Each row comes from the steps of one path. Every step used is in the known rows, and no mark comes twice. Write the path behind each row, first mark first.
Known rows:
suset > nebeb: [-1.34  4.98 -3.25 -0.75 -3.45 -4.60 -1.30  0.90 -0.84 -4.83 -5.66 -1.12
 -2.04  0.86 -0.85 -2.98  6.44 -0.37  2.60  0.62  3.43  0.10 -0.22 -1.25]
datut > rudev > sorel > nebeb > soder: [ 0.76  7.00 -1.86  2.72  1.29 -5.71 -5.20  0.18 -0.50 -3.33  1.47 -0.69
 -0.12  1.54  0.39 -1.69  3.77  2.12  4.21  1.61  6.13 -3.33 -1.84  2.33]
litu > sugi > rudev > sorel > nebeb: [ 1.32  4.57 -0.90  3.39  0.18  0.08 -6.19  1.31 -0.23 -4.29 -6.23 -2.23
  1.10  2.21  0.38  0.31 -0.58 -3.46  3.87  0.82  5.21 -3.06  0.11  2.22]
rudev > datut: [ 0.45  1.58  0.45  1.75  2.43 -3.18 -2.78 -1.64 -1.30 -2.15 -3.09  2.92
  4.77  3.54  3.18 -1.07  3.37  1.34  4.07  2.04  4.08 -4.37 -1.15 -0.25]
litu > sorel: [ 1.28  2.27 -2.40  1.24  2.72 -2.16 -4.64 -1.60 -0.50 -4.46 -1.75 -0.28
 -0.57  2.91  1.77  0.96  6.32  0.74  2.25  0.84  6.61 -3.65 -0.80  3.87]
rudev > sugi > litu: [ 1.15  3.12 -0.36 -1.68  2.27  0.34 -0.41  0.21 -2.05 -4.15 -5.83  1.41
  3.29 -0.33  1.16  1.91  3.66 -5.06  3.33  0.44  4.78 -2.19  0.91 -0.03]
labav > nebeb: [-3.89  0.63  0.47  0.22 -1.05 -2.45 -0.43  1.37 -2.30 -6.26 -4.80  1.68
 -1.44  0.47 -0.53 -3.43  3.92  1.43  1.48  2.39  5.92 -3.41  0.57 -0.91]
suset > nebeb > soder > rudev > datut: [-1.43  6.57 -1.69  0.81 -3.71 -4.11  0.67 -0.64  0.58 -3.19 -0.99  1.37
 -0.34  4.09 -0.62  0.20  6.63  1.87  1.86  0.67 -0.18 -1.21 -0.38  3.14]
suset > nebeb > soder > rudev > temev: [-0.80  6.85 -1.69 -0.21 -2.73 -5.03  1.30 -0.32 -0.32 -3.21 -1.58 -0.50
 -1.17  3.63 -1.79 -0.83  6.81  0.93  2.28  0.33 -0.26 -1.76 -1.25  2.77]
soder > rudev > sugi > litu > sorel > nebeb > suset: [ 0.87  4.70 -1.63  1.69 -0.11 -0.61 -2.04 -1.12 -1.92 -3.93 -2.97  0.46
  2.13  0.57  2.62  3.57 -0.18 -3.87  2.34 -1.27  4.50 -1.97 -1.39  5.93]
soder > nebeb > suset: [-1.82  3.86 -0.29  2.80 -1.33 -2.78  0.72 -0.92 -2.77 -4.15 -5.18 -1.69
  0.74  2.33  1.70 -1.14  3.50 -2.29 -1.12  3.01  3.49 -3.63  1.08  4.30]
soder > rudev: [ 0.02  2.12 -4.79  2.23 -0.73 -3.76 -2.84 -1.98 -1.15 -1.33 -4.32 -0.96
  1.05  0.85  3.04  0.68  1.14 -1.10  3.59  1.96  4.90 -2.32 -2.18  5.99]
labav > nebeb > soder > rudev: [-4.13  2.41  0.43  0.97 -2.23 -1.90  1.89 -0.09 -0.84 -5.49 -1.32  2.43
 -1.39  2.21 -1.09 -0.28  4.66  2.49  0.48  2.98  2.97 -4.40  0.74  3.92]
datut > rudev > sugi > litu: [ 1.41  6.39 -1.62  0.58  2.28 -2.89 -2.88  1.54 -2.80 -2.31 -3.05  1.02
  3.36 -1.96  1.52  2.97  3.69 -4.32  3.64  0.91  7.98 -1.26 -1.23  4.16]
rudev > sorel: [ 1.91  1.92 -3.43 -0.16  3.19 -3.13 -5.34 -2.03 -0.60 -3.19 -1.06 -3.10
 -0.20  2.07  2.48 -1.99  3.69  2.60  4.16  0.37  6.04 -4.68  0.25  1.04]
litu > sorel > nebeb: [ 0.05  2.73 -0.67  2.68  0.49 -3.18 -5.15 -0.16 -0.30 -6.51 -3.22  1.17
 -1.64  3.50  0.39 -2.18  4.36  0.11  3.08  0.57  5.21 -2.39 -1.63 -0.44]
sugi > rudev: [ 1.93  2.81 -4.04  0.98 -1.86 -3.85 -3.25 -0.57 -0.81 -1.08 -6.36 -1.89
  1.98 -1.01  0.95 -0.34  0.25 -3.64  4.06  1.84  5.38 -2.28 -1.74  4.26]
sorel > rudev > temev: [ 0.65  4.69 -1.06  2.52  3.06 -6.35 -2.56 -2.06 -3.50 -1.96 -4.70 -2.03
  2.46  1.98  0.70 -3.18 -0.56 -0.35  4.51  2.04  3.21 -3.73 -4.32  1.55]
labav > nebeb > soder: [-4.29  2.55  1.72 -0.19 -1.21 -1.31  2.49  0.36 -0.78 -6.95 -1.80  2.72
 -1.22  2.22 -1.90 -1.99  6.62  2.54  0.43  3.75  3.07 -4.92  1.79  0.51]
rudev > sugi > litu > sorel: [ 1.95  3.10 -0.22 -1.08  3.47  0.70 -2.12  0.03 -1.62 -4.80 -3.56  1.36
  2.01  0.91  1.26  3.67  5.21 -3.88  2.44 -1.02  5.69 -2.18  0.90  2.06]
sugi > litu: [ 2.53 -1.52 -2.59  0.62 -1.06 -3.62  1.02  0.09 -1.86 -3.65 -4.88  0.71
  1.71  0.32 -0.29  0.67  5.49 -2.50  3.92  1.39  3.32 -2.44  0.36  1.69]
soder > rudev > sorel > litu > sugi: [ 2.14  1.71 -5.15  3.97  2.69 -1.60 -4.51 -2.69 -1.26 -2.23 -3.06 -1.93
  0.06  3.98  1.29  2.57 -0.98  0.69  3.65 -0.41  4.65 -2.03 -0.84  5.18]
nebeb > soder > rudev: [-0.58  4.53 -2.69  1.30 -0.61 -2.19  0.97 -3.03  0.71 -2.18 -0.80  0.60
  1.26  3.04  0.88  1.82  5.00  0.46  2.40  3.92  1.30 -4.61 -0.39  6.80]

Write each row's path:
[ 1.01  4.67  1.76 -0.53  1.99  0.91 -0.63  0.29 -0.53 -6.37 -2.70  2.96
  1.46  2.48 -0.55  2.57  5.59 -3.65  2.37 -0.31  2.91 -2.45  0.99  0.20] | rudev > sugi > litu > sorel > nebeb > soder
[ 1.97  4.29 -1.99  2.38  1.53  0.72 -5.86  0.39 -0.52 -3.01 -5.20 -3.09
  1.76  1.82  1.26  2.31  0.66 -3.05  3.29  0.97  6.02 -3.91  0.72  4.91] | litu > sugi > rudev > sorel
[ 2.05  6.30 -1.64  1.11  3.29 -2.46 -4.08  1.33 -2.39 -2.70 -1.21  1.14
  2.56 -0.94  1.56  4.31  4.95 -3.31  2.85 -0.17  8.81 -1.43 -1.42  5.58] | datut > rudev > sugi > litu > sorel
[ 2.55  1.63 -3.02  2.57  5.15 -0.28 -4.07 -2.18 -1.39 -4.68 -3.57 -1.65
 -0.01  4.80 -0.43  0.57  1.41  1.37  3.72  0.19  4.76 -3.05  1.25 -0.19] | rudev > sorel > litu > sugi
[-2.17  8.92 -2.27 -1.06 -2.99 -2.04  0.63 -0.16  0.53 -4.05 -2.54  0.05
 -1.26  2.27 -0.90  0.75  6.24 -0.74  1.40  0.56  0.91 -0.66  0.27  2.88] | suset > nebeb > soder > rudev > sugi
[ 3.70 -0.12 -1.61  3.65  0.88 -4.32 -2.08 -0.90 -1.77 -3.29 -1.15  1.43
  2.07  3.12  0.34  3.30  4.18  0.29  3.01 -1.00  3.27 -2.21 -1.13  4.94] | sugi > litu > sorel > rudev > datut
[-0.16  6.88 -2.09 -0.55 -3.06 -2.05  0.95  0.34  0.59 -4.65 -0.53  0.68
 -1.75  3.01 -1.82  3.53  8.12 -0.58  0.82 -1.57  0.65 -0.10  0.79  4.88] | suset > nebeb > soder > rudev > sugi > litu > sorel
[ 1.01  3.21 -1.74  1.88 -0.03 -1.42 -3.28 -0.01 -1.40 -3.72 -4.19  1.45
  1.04  1.20  1.89  3.02  0.85 -3.89  3.17 -1.57  4.50 -0.59 -1.62  4.23] | soder > rudev > sugi > litu > sorel > nebeb
[ 4.11  0.12 -1.51  2.65  1.79 -5.20 -1.41 -0.62 -2.65 -3.38 -1.65 -0.39
  1.09  2.74 -0.85  2.11  4.39 -0.72  3.46 -1.26  3.28 -2.66 -2.18  4.55] | sugi > litu > sorel > rudev > temev
[-1.93  4.76  0.89  1.67 -1.91 -3.01  0.22 -0.59  0.44 -6.64 -4.31  2.52
 -0.24  3.34 -1.54 -4.22  3.96 -0.56  3.66  4.26  0.63 -3.53 -0.58 -2.99] | sorel > nebeb > soder
[-2.80  2.19  0.47  2.77  0.32  0.33  1.09 -0.36 -0.87 -6.32 -1.02  1.83
 -1.81  4.81 -2.59  1.54  3.05  3.34  0.29  1.46  2.55 -3.92  1.89  3.42] | labav > nebeb > soder > rudev > sorel > litu > sugi
[ 3.37  2.71 -4.76  0.64  0.18 -4.09 -5.84 -1.11 -0.41 -0.93 -3.04 -4.03
  0.82 -0.03  1.49 -0.48 -0.04 -0.71  4.41 -0.40  6.12 -3.21 -1.14  4.33] | sugi > rudev > sorel
[ 2.59  5.20 -3.86  3.92  4.54 -3.32 -5.74 -0.49 -2.19 -2.58 -1.21 -1.36
  0.83  2.30  0.06  1.92  1.86  0.77  3.92  0.78  7.95 -1.97 -1.03  3.92] | datut > rudev > sorel > litu > sugi
[-1.51  4.51  1.11  3.52 -2.14 -3.69 -0.55 -1.17  0.40 -4.46 -2.75  3.84
  1.70  4.65  0.05 -2.38  1.92  0.54  3.97  2.92 -0.26 -3.15 -1.94 -0.15] | sorel > nebeb > soder > rudev > datut
[ 3.60 -1.46 -2.44  1.26  0.41 -2.86 -1.03 -0.19 -1.34 -4.40 -1.95  0.67
  0.32  1.96 -0.19  3.01  7.34 -1.07  2.90 -0.44  4.47 -2.45  0.25  4.04] | sugi > litu > sorel
[-0.39  8.71 -1.64  0.53  3.54 -2.57 -4.79  0.63 -2.27 -2.18 -3.28  0.51
  3.13 -1.68  2.73  1.32  2.80 -3.42  3.33  2.14  9.01 -2.03 -1.99  3.52] | datut > rudev > sugi
[ 0.65  5.61 -1.87  1.40  1.39 -2.40 -1.61 -1.02 -2.61 -3.48 -6.12 -0.42
  2.69 -0.58  0.96  0.88 -0.64 -4.08  3.20  1.11  3.77 -1.21 -1.18  2.38] | sorel > rudev > sugi > litu
[-0.71  6.78 -3.77 -0.29 -3.26 -4.15 -0.62 -0.71  1.09 -3.68  0.00 -1.72
 -2.77  3.22 -1.01 -0.15  6.73  2.54  1.93 -0.23  0.75 -1.45  0.38  3.78] | suset > nebeb > soder > rudev > sorel
[-1.68  5.32 -0.14  1.99 -1.93 -2.79 -0.84 -1.31 -1.80 -6.53 -5.35 -0.01
  1.24  0.49  1.14 -4.95  0.10 -1.65  3.45  3.23  3.63 -4.18 -1.32 -1.79] | sorel > nebeb > suset
[-0.15  4.33 -0.74  3.25 -0.34 -2.75 -3.17 -1.31  0.90 -5.69 -0.44  1.70
 -1.55  4.92 -0.03  0.25  5.04  0.96  2.32  1.16  2.78 -3.14 -1.52  3.51] | litu > sorel > nebeb > soder > rudev
